Each row was made from one walk, in order. Every step used is in the known rows, and no mark comes twice. Write each row's walk.
Known rows:
lisuzib/guzabev/nemal/ninu: [  0 -13  11  13  31   3  52 -77  40  38  -4 -21  31 -41  60  -4   7  35
   5   8  44  51  12  18]
nemal/ninu/lisuzib/guzabev/novif: [  3 -19  18  21  52  40  54 -77  67  45  -1 -30  47 -34  73  -7   2  28
   4   4 -24  44  20  15]
guzabev/nemal/ninu/lisuzib/defetik: [ 14  -8  19  56  25  32  76 -74  19  48 -11  -8  55 -16  55 -23 -36  12
   5  -6  50  43   8 -13]
ruza/ninu/lisuzib/guzabev: [  2 -12  17  23  58  42  19 -72  35  45 -28 -20  15 -29  48 -16 -23  22
  19 -12 -16  68  14   2]
ninu/novif/guzabev: [-11  -6   0  19  24   1  53 -68  -1  36 -27 -22  46 -34  33   0  -3  23
  12  13  27  16  42  23]
ruza/ninu: [-14 -24  19  30  37  11  31 -54  11  47 -31 -16  21 -12  19 -16 -15  42
  20  -3 -19  65   1 -40]
nemal/ninu/lisuzib/guzabev: [ 10 -10  20  21  55  41  54 -83  56  50  -8 -16  30 -39  68  -8 -15  26
  20  -3  10  53   8  14]
defetik/lisuzib/guzabev/novif: [-24  -7  15  12  18 -31  14 -59  53  35 -15 -33  22 -55  68   6  38  34
  -5  14 -37  44   4  29]
guzabev/novif/ninu: [-28 -23   9  25  32  11  33 -14  40  47 -12 -33  53 -16  27  -5   5  10
  24  10 -40  17   5  -7]
novif/guzabev/lisuzib/defetik: [  4  10  16  34  18 -19  34 -54   0  47 -51 -21  36 -27  53  -9   2  28
 -25   3  40  16  38 -15]
ruza/ninu/lisuzib/guzabev/novif: [ -4 -22  14  24  54  41  20 -68  46  42 -21 -36  31 -23  52 -19  -6  23
   2  -4 -51  61  26   4]
defetik/lisuzib/guzabev/novif/ninu: [-40  -7  12  10  24 -15   2 -38  59  37  -9 -33  37 -53  67  11  39  17
  12  13 -42  31  -3  44]
novif/ninu/lisuzib/guzabev/nemal: [ -1  -6   6  20  43  40  31 -38  38  42 -18 -23  39 -43  52  -9 -25 -22
  25  -4  38  23  12  48]
nemal/guzabev: [ -5  -9  14  52  12 -11  38 -52  -7  51 -25 -18  21 -22  43  -4  -6  25
  24   6 -13  37   2 -30]
novif/guzabev/lisuzib: [  3  -9  14  19  29  -8  44 -46   0  53 -55 -14  41 -40  42   0  -3  28
 -20   9  38   7  38  -5]
lisuzib/guzabev/nemal/ninu/novif: [ -2 -12   3  23  30  -2  65 -91  21  27   5 -27  50 -52  57  -6   9  23
  15  16  72  51  21  46]
guzabev/novif/ninu/lisuzib: [-13 -25  11  36  44  48  45 -20  41  53 -16 -27  63 -19  34 -10 -22 -11
  24   1 -36  10   9   3]
ruza/ninu/novif/guzabev: [-20 -15   2  23  33  15  39 -79 -13  34 -35 -20  49 -20  26  -8  -5  37
  11   6   8  44  44   7]
defetik/lisuzib/ninu/novif: [-23 -16  12  33  17 -23  73 -63  -3  28   1 -23  21 -73  62  -3  13  26
  19  15  22  59 -15  45]
nemal/ninu/novif/guzabev/lisuzib: [ -1 -16  10  30  34   1  78 -82  -7  42 -33 -11  78 -51  53   2   6  35
 -10  19  72  19  41  18]
ruza/ninu/lisuzib: [  1 -25  21  41  48  47  41 -57  12  54 -34  -8  33 -16  25 -22 -41  20
  22 -11 -15  59   6 -29]
novif/ninu: [-21 -14  12  24  35  13  32 -20  29  50 -17 -18  35 -21  23  -3 -12  10
  39   2  -6  25  -8 -10]
defetik/lisuzib/guzabev/nemal: [-15  -1  13  14   8 -33  23 -62  26  34 -23 -18  15 -64  63   3  16  22
  -2  11  36  45  -1  41]
defetik/lisuzib/ninu: [-21 -16  20  25  18 -19  60 -49  16  42  -9 -16   1 -59  65  -2  12  38
  11   6  -7  58 -23  17]
defetik/lisuzib/guzabev/nemal/ninu: [-15  -8  17  15  13 -20  45 -87  37  38 -10  -8  33 -64  76   5  22  41
  -1  13  43  55  -6  37]

Write each row's walk:
[ 11  -2  14  18  49  27  31 -59  47  46 -19 -24  13 -41  56  -9 -20   6
  19  -6   3  42  11  17]  ninu/lisuzib/guzabev
[  8 -18   7  23  30  53  83 -78  15  52 -32   2  67 -27  54  -6 -32  19
  -6   1  49  14  42  15]  novif/guzabev/nemal/ninu/lisuzib
[-25 -11   6   8  40   6  10 -29  62  39  -4 -45  34 -29  51   0  25  12
  19  10 -40  26  14  24]  lisuzib/guzabev/novif/ninu
[  2 -23  12  42  38 -15  85 -46 -17  33 -11 -33  32 -70  52 -15   1  14
   3  14  64  48   5  27]  guzabev/lisuzib/ninu/novif
[ 11   2  21  50  30  22  43 -52  23  49 -22 -19  26 -14  44 -21 -36   5
  18  -9   5  40   3 -24]  ninu/lisuzib/defetik
[  1   3  11  45  24 -10  68 -90  -8  38 -27 -18  73 -37  65  -7   9  34
 -15  14  75  27  43   9]  nemal/ninu/novif/guzabev/lisuzib/defetik
[-16 -24  11  39  36   7  42 -69  -7  36 -21 -23  42 -24  15 -17 -13  29
  29   4   8  65  10 -12]  ruza/ninu/novif
[  1 -15  10  16  35  -1  70 -43  -4  46 -36 -23  21 -54  64  -4   8  36
 -24   7  36  25  31  15]  novif/guzabev/lisuzib/ninu
[ -6  -9   2  12  12   2  49 -51   1  45 -38 -14  39 -24  34  -3  -9  22
  -9   8  38  10  42   9]  novif/guzabev/nemal
[-11  -2   9  76  17  30  29 -37  13  49 -14 -34  59  -4  65 -14 -12 -14
  22  -2 -44  17  13 -11]  nemal/guzabev/novif/ninu/lisuzib/defetik
[ 13 -26  18  41  35  44  86 -66  18  53 -17  -2  60 -30  44 -15 -40  12
  13   0  48  35   7  -3]  guzabev/nemal/ninu/lisuzib
[-12 -13   3  20  30  15  73 -90   9  39 -16 -15  64 -31  46   3   2  41
  14  14  33  28  39  18]  nemal/ninu/novif/guzabev
[ -8 -19   7  33  37   2  43 -73 -29  38 -53 -17  62 -41  32  -9  -3  31
 -12  11  48  36  48   7]  ruza/ninu/novif/guzabev/lisuzib
[-10 -15 -10  18  18   5  87 -63 -20  25 -10 -31  38 -50  54  -7   2  18
  -5  14  63  26  45  61]  lisuzib/ninu/novif/guzabev/nemal
[-28  -8   2  17  12 -15  69 -74  -8  28 -14 -20  28 -69  72   8  22  35
   0  14  23  38  19  63]  defetik/lisuzib/ninu/novif/guzabev
[-13 -20   7  61  27  41  39 -30  13  55 -19 -26  64 -19  52  -6 -13 -13
  28   3 -46   9  12  -2]  nemal/guzabev/novif/ninu/lisuzib
[  6 -18  16  58  22 -18  68 -43 -27  48 -24 -26  15 -55  72 -10   8  26
  -3   9  25  45  -1  -6]  nemal/guzabev/lisuzib/ninu
[  8   0  26  51  22 -29  36 -41   4  47 -36 -24  28 -30  43 -17  -6  20
  -8   3  40  37   4 -34]  guzabev/lisuzib/defetik
[ -8 -22   6  32  33  -1  81 -53  -1  31   7 -35  19 -49  46 -13  -1  22
  27  10  23  54   2  27]  lisuzib/ninu/novif
[  3 -19   8  68  21 -23  80 -57 -46  36 -13 -32  34 -68  70 -12   9  13
   5  17  52  46   8  22]  nemal/guzabev/lisuzib/ninu/novif
[ -6 -15  15  35  47  48  43 -24  31  56 -23 -13  45 -25  31 -10 -40 -11
  42  -6   0  19  -4   2]  novif/ninu/lisuzib
[-23 -11  -5  20   1 -16  80 -73 -24  24 -16 -19  39 -73  71   2  15  23
 -11  17  62  31  28  79]  defetik/lisuzib/ninu/novif/guzabev/nemal
[ -2 -25  14  31  23   8  74 -63  18  47 -12  -9  49 -25  37 -10 -12  33
  10   8  43  41   4 -14]  guzabev/nemal/ninu
